Each row was made from one small tree. The marks that hang from a mark follow it in brackets, in the order of their numbers. Every link used is in the known rows. Write each row's tree.
Known rows:
z437[z859[z954]]: [-0.93  0.68  1.30 -3.27 -1.78 -0.86  0.71 -1.04 -1.43  0.13  0.63  0.94
 -0.97 -0.80 -1.42  1.90 -0.96 -1.27 -0.60 -1.72 -1.36  0.72  0.33  2.08
 -0.07  0.60  0.60]
z256[z859 z898[z279 z658]]: [ 0.84  0.07  0.38  2.57  1.72 -0.24 -3.10  1.49  0.26  0.95 -0.02 -0.88
 -1.11 -0.45  1.02 -0.65 -2.05 -0.32 -0.68 -1.95 -2.70  1.97 -0.17 -0.47
  3.98 -0.37  2.17]
z954[z898]: [-3.12 -0.52 -2.08  0.54 -0.28  1.82 -0.57 -0.39 -0.29  0.33 -1.53 -0.68
 -0.72  1.10  1.97  2.73 -0.04  0.26 -1.48 -3.37  0.42  0.06 -1.41  0.43
  0.71  1.86  2.95]
z898[z256[z859] z279]: [ 0.65  1.11  3.18  1.84  0.26 -2.01 -2.70  4.23 -1.52  2.83  0.89  2.18
 -1.66 -2.20  0.99 -1.22 -1.69 -1.62 -1.09  0.67 -2.34  0.87 -1.11  0.26
  1.38 -0.35 -1.07]
z279[z898[z256 z658]]: [-1.52  0.53 -2.03  1.73 -1.00  0.21 -1.72 -5.00  1.63 -0.15  0.78  1.11
 -0.69 -0.71 -0.46 -0.09 -2.90  0.81 -0.12  2.04 -1.10  2.46 -0.22 -1.95
  0.14 -0.81  1.36]
z437[z808]: [-1.30  0.27 -0.64 -0.86 -1.32 -0.53 -1.43 -0.44  0.90 -1.14 -0.32 -0.39
 -0.52 -0.87  1.26 -0.63 -1.44 -1.02 -0.50  0.12  1.40  0.32  0.41 -0.05
 -0.15  1.90  0.76]
z437[z808 z859[z279 z954[z898[z658]]]]: [ 0.71  0.41  0.50 -1.94  0.02 -1.46 -0.18 -4.15 -2.12  0.97  0.76 -0.20
  0.13  0.80 -3.04  2.59 -0.32  2.79  3.23 -1.32  0.73 -0.46 -0.33  0.91
  1.79 -1.01 -0.19]
z898[z256 z658]: [-0.89  0.38 -2.55  2.78 -1.72 -0.49 -3.27 -4.41 -0.42  1.92  0.51  1.37
 -0.81 -0.90  0.23 -1.13 -2.87  1.62 -0.02  1.43 -3.26  2.60 -1.60 -0.37
 -0.29  0.10  1.47]
z898[z256[z859[z437]] z658]: [ 1.84  1.13 -0.39  0.32  0.06  0.26 -1.33 -4.13 -0.52  3.42  1.76  1.77
 -0.55  0.34 -0.62 -1.62  0.06  1.07  1.30  2.63 -4.00  1.55 -2.21 -0.23
  0.45 -0.94  2.16]
z954[z859[z437] z898]: [-1.53  0.77 -1.33  0.36  0.90  2.11  1.12 -3.62 -1.30  2.42 -0.70 -0.78
 -0.17  0.36  1.44  0.70  2.77  1.48 -0.57 -1.40  0.25 -1.40 -1.67  1.02
  0.06  2.25  3.73]
z658[z898]: [-1.26 -0.45 -1.82  2.73 -1.33 -0.75 -0.05 -0.81  0.96 -1.16 -0.90  0.67
 -0.82  0.89  2.33  1.22 -2.41  0.51 -1.49 -3.60  0.75 -0.06  0.02 -0.21
  1.80  1.81  3.28]
z859[z437[z808]]: [-0.60  0.63 -0.19 -1.36 -0.87 -0.15  0.06 -1.88  1.13 -1.65  0.11 -0.96
  0.18 -0.02  1.10 -1.52  1.49 -0.38  0.66  1.49  0.93 -0.47 -0.68 -0.52
 -0.61  1.79  0.85]
z859[z279[z898[z256]] z437[z808]]: [-0.78  1.15 -0.12  1.07 -1.05  0.22  1.15 -0.84  1.64 -1.12  0.81  1.03
  0.98 -0.60 -0.68 -1.21  1.81  0.99  0.77  5.63  2.09 -1.20  0.01 -2.20
 -1.92 -0.47 -3.13]
z898[z256 z279 z658]: [-0.52  0.63  0.37  4.19 -0.41 -3.17 -4.43 -1.88 -0.98  1.57  0.48  0.54
 -1.01 -2.38  0.84 -2.33 -3.12  1.64  0.53  1.23 -3.24  1.98 -1.91 -0.87
  1.56 -0.42 -0.12]
z256[z898]: [-2.76 -0.33 -3.23  2.71 -1.64  2.72 -0.96  1.21  0.98 -1.58 -1.66 -0.67
 -0.51  0.33  2.02  0.72 -0.43 -0.85 -3.24 -1.65 -1.18  1.74  0.10 -0.06
 -0.26  1.95  2.02]
z954[z859[z279 z437] z898[z256 z658]]: [-0.17  1.04 -2.58  4.51  0.64  1.11 -0.70 -6.13 -2.73  5.65  0.43  0.93
  0.62 -0.13 -0.38 -0.64  1.66  5.50  1.57  2.37 -2.21 -1.04 -2.75  0.52
 -0.30 -0.13  1.25]
z279[z898[z256[z859[z437]] z658]]: [ 1.24  1.17  0.02 -0.63  0.92  0.83  0.06 -4.60  1.48  1.40  2.12  1.45
 -0.41  0.46 -1.35 -0.68  0.09  0.21  1.22  3.40 -1.75  1.45 -0.83 -1.87
  0.72 -1.71  1.95]
z279[z898[z256[z859[z437[z808] z954]]]]: [ 1.49  2.42  1.77 -4.20 -0.26 -0.11  1.95 -1.40  1.71 -0.66  1.96  1.91
  0.18  0.23 -2.85 -0.67  2.52 -1.35  1.83  4.29  0.34  1.10  0.86 -1.14
 -1.40 -0.99 -3.08]
z279[z898[z256[z859[z437[z808]]]]]: [ 1.74  1.94  1.80 -2.00  0.03  0.53  0.96 -0.81  2.04 -0.60  1.98  1.62
 -0.21 -0.22 -1.17 -1.24  1.58 -2.31  0.69  3.73  1.55  0.55  0.19 -2.18
 -0.69 -1.00 -0.73]
z954[z859 z898[z658]]: [-1.21  0.26 -2.59  1.39  1.11  1.05 -1.69 -6.39 -1.42  3.70 -0.41 -0.64
 -0.77 -0.17  0.78  1.03 -1.44  2.78  0.10 -2.64 -0.86  0.37 -0.90  1.12
  1.92  1.35  4.74]
z808[z437[z859[z279 z658 z954[z898]]]]: [-0.34 -1.67  0.20 -1.91  1.18  0.28  2.67  1.06 -2.43 -1.39 -0.62 -2.07
  1.01  1.40 -1.37  2.78  0.13 -0.17 -0.93 -2.52  1.97 -0.97  0.93  2.88
 -0.70 -1.09 -1.94]
z279[z898[z256[z859[z437]]]]: [ 0.33  1.28  0.90 -1.05  0.20  1.62  1.40 -0.44  1.44  0.80  1.50  2.06
 -0.44  0.21 -0.54  0.01  1.20 -1.76 -0.53  3.05 -0.49  0.51 -0.36 -1.37
 -0.61 -0.83  0.70]
z437[z808 z859[z279]]: [ 0.39  0.25  1.93 -0.81 -1.27 -1.26 -0.20  1.09 -1.20  0.07  1.14  0.81
 -0.42 -1.59 -0.48  0.53 -1.65 -0.71 -0.07  0.52  1.91 -1.74  0.41  0.76
  0.39  0.07  0.04]
z808[z437[z859]]: [ 0.33 -0.08  1.34 -0.90  0.16 -1.06  0.66 -2.28 -1.09 -1.28  1.35 -0.49
 -1.02 -0.78  0.30  0.22 -3.19 -2.68 -2.56 -1.27  1.24  0.63  0.40  1.83
  1.00 -0.15  2.27]
z859[z658 z954]: [-2.62 -1.25 -1.62 -2.78 -1.28  0.60 -0.03  1.69  0.42 -1.19 -1.70 -1.30
  0.42  0.14  0.39  0.67 -0.11 -0.78 -1.06 -1.09 -1.62  0.76  1.17  1.82
 -2.41  1.65 -1.42]
z437[z808 z859[z658 z954]]: [ 0.84 -0.23  1.72 -5.09 -1.58 -1.25  0.16  1.01 -0.57 -2.79  0.07 -0.82
 -0.13 -1.13 -1.84  0.09 -0.56 -2.84  0.64 -1.51  1.21  0.84  1.57  1.19
 -1.87  0.24 -1.60]

Write each row's tree:
[ 0.02  0.61  0.84  6.43 -1.50 -3.81 -2.15  1.59 -0.33 -0.69 -0.20  1.85
 -1.15 -1.13  2.23 -1.28 -2.61  0.73 -1.05 -1.83 -0.39  0.84 -1.28 -1.46
  2.18  0.27 -0.32] -> z658[z898[z256 z279]]
[ 1.11 -1.59 -0.64  0.05  0.20  0.31  0.31  3.48  0.97 -0.61 -1.00  0.25
 -0.60  1.42  1.76  1.18 -1.78 -1.74 -1.37 -4.41  0.77 -0.24  1.17  0.28
  1.35  0.51  2.73] -> z256[z859[z658[z898]]]
[ 2.16 -1.38  1.06  1.18 -1.18 -1.87  0.68  2.58 -0.16 -2.86 -0.05  0.06
  0.19 -0.05  0.14  0.48 -2.23 -0.78  0.15 -2.99  3.90 -1.97  1.40 -0.37
  0.55 -0.48  0.02] -> z437[z808 z859[z279 z658[z898]]]
[ 0.25  0.61 -0.78 -3.61  1.87  0.99  0.90 -4.59 -0.68  2.50  0.42 -0.54
  0.14  3.07 -1.46  2.13  2.73  2.45  2.71 -1.53 -2.93  0.32 -1.52  1.02
  2.02 -0.06  2.44] -> z256[z859[z437 z954[z898[z658]]]]
[-0.67 -0.43  1.60 -0.80  1.27 -0.19  2.75 -1.04  0.29 -1.74  1.60 -0.45
 -0.07 -0.65 -0.68  1.69 -2.83 -1.75 -2.44  0.79  3.29 -1.43  2.21  0.73
  1.34 -1.45  0.38] -> z808[z437[z859[z279[z898]]]]
[-0.73 -1.92 -2.14  1.14  0.25  3.87  0.06  7.46  0.43  0.37 -1.82 -0.73
  0.60  0.75  1.22  1.16  0.15 -1.38 -2.99 -0.80 -1.20 -0.39  1.44  1.02
 -1.03  0.23 -0.32] -> z256[z859[z279 z658] z898]
[ 0.40 -0.96  1.03 -3.86 -0.02 -1.00  1.72 -0.42 -1.01 -2.75  0.35 -1.76
  0.07 -0.21 -1.19  0.25 -1.66 -2.92 -1.60 -1.68  0.61  1.07  1.82  2.78
 -1.24 -0.52 -1.11] -> z808[z437[z859[z658 z954]]]
[ 0.53 -1.06  0.98  0.84  0.19  0.21  1.78  1.08 -0.12 -2.50  1.13  0.01
  0.53 -1.27 -1.22 -0.10 -2.64 -2.51 -2.48  2.16  2.75  0.01  1.79 -0.05
 -2.06 -2.72 -2.42] -> z808[z437[z859[z279[z898[z256]] z658]]]
[ 1.53  0.57  0.89 -2.60  2.29  0.35  1.10 -3.11  2.26  0.63  1.87 -0.34
  0.78  0.84 -1.50 -0.22  0.66  1.37  2.70  3.71  1.64 -1.89  1.01 -1.50
  2.09 -1.34  0.73] -> z256[z859[z279[z898[z658]] z437[z808]]]
[-0.06 -1.07 -1.88  2.46 -0.51 -0.26  0.09 -0.05  0.16  0.04 -1.65 -0.28
 -0.30 -0.63  2.13 -0.44 -1.92  0.00 -1.86 -4.06  1.39 -0.58  1.51  0.85
  0.05  1.83  2.65] -> z954[z859[z658[z898]]]
[-0.28 -0.32  0.05 -1.50  1.32  1.28  2.28  0.07  1.79 -0.83 -0.45 -1.81
  1.68 -1.44 -0.06 -1.75  2.05  0.13  0.42  3.14  3.70 -3.19  2.44 -0.58
 -2.18  0.56 -1.64] -> z954[z859[z279[z898] z437[z808] z658]]
[-0.37 -1.29 -1.01  1.52  0.35  2.67 -0.63  5.34 -1.76  3.06 -1.19  1.19
  0.22  0.90  0.46  1.95  0.59  0.09 -1.10 -0.38 -0.74 -0.77 -1.00  0.88
 -1.61 -0.74 -1.01] -> z954[z898[z256[z859[z279 z658]]]]
[ 2.52 -0.99  1.30 -0.15 -1.49 -1.99  0.13  0.65  0.52 -4.29 -0.01 -0.30
 -0.64 -0.18  0.38  0.01 -2.67 -2.66 -0.10 -4.77  4.02 -0.07  1.14 -0.95
  0.81  0.05  1.90] -> z437[z808 z859[z658[z898]]]
[-1.36 -0.34 -1.24  4.41  0.34 -0.61 -3.38 -0.11  0.55 -1.18 -1.00 -2.01
 -0.64 -0.83  1.75 -1.14 -2.19  1.03 -0.84 -1.55 -2.25  2.03 -0.67 -1.15
  2.95  0.58  1.47] -> z256[z898[z279 z658]]
[ 1.72 -0.19  0.35  0.90 -2.99 -1.92  0.47  0.49 -1.24 -1.90  0.00  2.10
 -0.57  0.11 -1.34  0.61 -1.77 -1.04 -0.33 -3.14 -0.54  1.84  0.22  0.27
 -1.31 -0.93 -1.00] -> z437[z859[z658[z898[z256]] z954]]
[ 1.33  0.74  1.46  2.74  1.84 -1.59 -3.77 -0.30 -2.06  3.56  0.79  1.02
 -1.48 -0.31  0.23  0.14 -1.49  1.10  1.18 -1.54 -2.46  1.52 -2.67 -0.61
  3.38 -1.33  1.21] -> z954[z898[z256[z859] z279 z658]]
[ 0.24  2.08  0.21  1.58 -0.28  0.38  1.37 -2.24  0.47  1.65  1.31  1.48
  0.85 -2.22 -0.96 -2.41  1.82  1.53  0.60  6.06  2.14 -1.67  0.75 -1.13
 -2.10 -0.10 -2.48] -> z954[z859[z279[z898[z256]] z437[z808]]]
[-0.48  1.47  0.81 -2.60 -0.66  0.75  0.95  0.37  0.95  1.13  1.22  2.75
 -0.78 -0.11 -2.07  1.60 -0.37 -1.54 -0.73  1.94 -1.33  1.82  1.44  0.27
 -0.83 -0.74 -1.89] -> z279[z898[z256[z859[z954]]]]
[ 1.33  0.32 -0.40  4.43 -1.13 -0.55 -0.06  2.53 -0.89  3.03  0.54  3.89
 -0.61  0.60  0.63  0.97 -1.95  1.39 -0.92 -0.24 -0.90 -0.74 -0.28  0.35
  1.27 -0.66  0.14] -> z658[z898[z256[z859[z279]]]]
[-0.92 -0.56 -1.28 -3.77 -0.04  0.97  1.51 -0.51  0.40 -3.11 -1.86 -2.77
  1.38  2.07 -0.18  0.49  4.37  0.32  1.91 -1.35  1.60 -0.26 -0.44  0.05
 -2.12  1.29 -1.70] -> z859[z437[z808] z658 z954[z898]]
[ 0.07  1.04  1.39 -1.31  1.69 -3.12 -1.06 -4.24 -0.32 -1.41 -0.14 -2.67
  0.54  0.86 -0.73 -0.86  2.40  3.16  4.29 -0.68 -0.13 -0.06 -1.88 -0.97
  2.60  0.31 -1.07] -> z859[z437[z808] z954[z898[z279 z658]]]
[ 1.26  1.48  3.53  1.34  0.66 -1.63 -1.27  2.58 -1.17  2.39  1.29  1.54
 -0.90 -1.38  0.85 -2.21  1.09 -0.91 -0.05  2.25 -2.70 -0.03 -2.29 -0.23
  0.98 -0.45 -0.75] -> z898[z256[z859[z437]] z279]
[ 0.50 -0.90 -0.96 -0.38 -0.88 -1.52  2.55  0.91  1.18 -2.98 -1.38 -1.19
  2.07  2.00 -0.14 -0.71  2.46  2.38  2.13 -0.02  2.15 -2.27  1.11 -0.06
 -1.12  0.64 -3.16] -> z859[z279 z437[z808] z658[z898] z954]
[ 1.15  0.97  1.10 -0.18  1.74 -0.57 -0.58 -0.37  0.09  0.32  0.18 -1.34
  0.06  0.92 -0.90 -1.10  1.92  1.30  1.44  0.06 -3.92  1.51 -0.60  0.00
  3.03 -0.54 -0.11] -> z256[z859[z437 z954] z898[z279 z658]]
[-1.36 -1.13 -0.36 -1.95  0.48  1.36  2.08  1.76  2.92 -3.61 -0.72 -2.30
  1.85  0.24  0.34 -0.67  2.29 -0.38  0.73  2.94  3.84 -2.56  1.46 -1.70
 -2.09  0.22 -2.15] -> z859[z279[z898] z437[z808] z658]
[-0.49 -0.95  2.42 -2.90  2.19 -0.39 -0.46  5.88 -1.17  0.29 -1.66 -1.63
 -0.28  0.68  0.28  2.05  1.21 -1.23  0.14 -4.04 -0.58 -0.26  0.24  1.45
  1.45  0.17 -1.65] -> z256[z859[z658 z954[z898[z279]]]]
[ 0.64 -0.14  0.40 -1.87  0.40  2.42  1.36  1.92  1.92 -0.68  0.44  0.60
  0.17  0.20 -0.35 -0.41  1.63 -2.83 -0.79  2.28 -0.21  0.42  0.20 -1.45
 -2.34 -1.08 -0.28] -> z279[z898[z256[z859[z437 z658]]]]
[-1.22  0.41 -1.82  2.52 -0.20  0.58  0.16 -4.60  1.25  0.94  0.91  0.78
  0.86  0.12 -0.88 -0.67  0.18  3.39  1.23  5.11 -1.30 -0.27 -1.03 -1.99
 -0.49 -1.28 -0.37] -> z859[z279[z898[z256 z658]] z437]
[ 3.71  1.87  3.32  0.85  1.31 -3.51 -2.97 -1.69 -0.59  1.83  2.26  0.75
 -0.58 -1.44 -0.71 -4.23 -0.03  0.55  3.23  3.28 -1.75  0.95 -1.89 -1.61
  2.12 -1.51 -1.02] -> z898[z256[z859[z437[z808]]] z279 z658]
[ 0.05 -0.36  0.73  3.58 -1.54 -3.80 -1.20  3.53 -0.27 -2.14 -1.31  0.61
 -0.10 -0.58  0.67 -1.18 -1.11  0.47 -0.14 -2.26 -0.95  1.25  0.05 -0.51
 -0.10 -0.08 -3.78] -> z859[z658[z898[z256 z279]] z954]
[ 1.25 -1.65 -0.31  0.79  0.89  0.70  2.34  3.69  0.67  0.24 -0.85  0.02
  0.92  2.22  1.39  0.53  1.32  0.80 -0.11 -1.34  0.56 -3.15  0.23  0.27
  0.63  0.03  1.11] -> z256[z859[z279 z437 z658[z898]]]
[ 0.55  0.01 -0.32 -1.76  0.09  0.43  0.16 -1.19  0.20 -0.26 -0.45 -1.83
  0.69 -1.61  0.97 -3.17  1.91 -0.80  0.23  1.09  1.61 -1.15  0.70  0.45
 -2.42  1.92  0.30] -> z954[z859[z437[z808] z658]]
[-2.66 -0.75 -1.87  0.78  0.53  0.66 -0.25 -2.83  1.86  0.62  0.02 -0.60
  0.37 -0.05 -0.10  1.57 -2.47  2.37  0.07  1.61 -0.06 -0.94  1.11 -0.75
  1.58 -0.14  1.39] -> z859[z279[z898[z658]]]
[-0.92 -0.32 -2.04  3.34  0.07  2.60  0.68  0.56 -2.40  3.32 -1.39  0.00
  1.19 -0.27  0.67 -0.52  3.41  2.47 -0.43  1.44 -0.58 -1.92 -1.68  0.86
 -3.37  0.47 -0.95] -> z954[z859[z279 z437 z658] z898[z256]]
[ 0.11 -0.85 -1.00  0.22  0.00  2.57 -1.11  3.50 -1.08  1.69 -1.04  0.92
 -0.64  0.86  0.71  1.51  0.33 -1.91 -1.50 -2.21 -0.74  1.22 -1.23  0.28
 -1.45 -0.34  0.69] -> z954[z898[z256[z859[z658]]]]
[ 0.07 -0.25 -0.96 -1.36  1.00  1.64  0.66 -1.48 -0.48 -0.42 -1.30 -2.45
  0.77 -0.08  1.07 -1.14  3.45 -0.01  0.72 -1.32  2.84 -1.37 -0.23  0.11
 -1.70  1.79  1.23] -> z954[z859[z437[z808] z658] z898]
[-0.14 -0.81  1.40  0.62  0.13 -3.06  1.07  2.10  0.67 -3.54 -1.65 -1.96
  0.84  0.94  1.23 -1.07  1.71  1.09  0.92 -2.90 -0.08 -1.04 -0.14 -0.43
  1.08  0.83 -1.63] -> z859[z437 z658[z898[z279]] z954]
[-0.33 -1.48 -1.95  0.10 -0.09  3.78 -0.44  5.54  1.05 -1.11 -1.64 -1.11
 -0.27  0.68  1.45  0.77 -0.19 -3.21 -3.21 -2.30 -1.11  1.55  1.25  0.51
 -0.74  0.66  1.72] -> z256[z859[z658] z898]
[-0.96 -0.82  0.78 -4.94  1.59  2.12  3.86  3.16  1.78 -0.18 -0.30 -0.81
  1.59  1.44 -1.51  1.78  3.23 -0.23  0.42  2.30 -0.03 -2.31  2.12  0.83
 -1.54 -0.67 -2.60] -> z256[z859[z279[z898] z437 z658 z954]]
[ 0.07 -0.86  0.88 -3.22 -0.41 -0.13  1.10  2.53 -1.82 -1.44 -0.75 -1.02
  0.76  0.50 -1.97  2.67  1.25 -0.16  1.24 -2.14  2.53 -1.49  0.69  1.29
 -1.29 -0.37 -2.64] -> z437[z808 z859[z279 z658 z954[z898]]]
[ 0.23 -0.13 -0.19 -2.34 -1.21  0.65 -0.52  3.51 -0.79  1.68 -0.35  1.63
 -0.19 -0.20 -1.17  0.02  0.10 -1.74 -0.76  0.62 -3.08  1.95  0.70  1.73
 -2.90 -0.25 -2.76] -> z898[z256[z859[z658 z954]]]
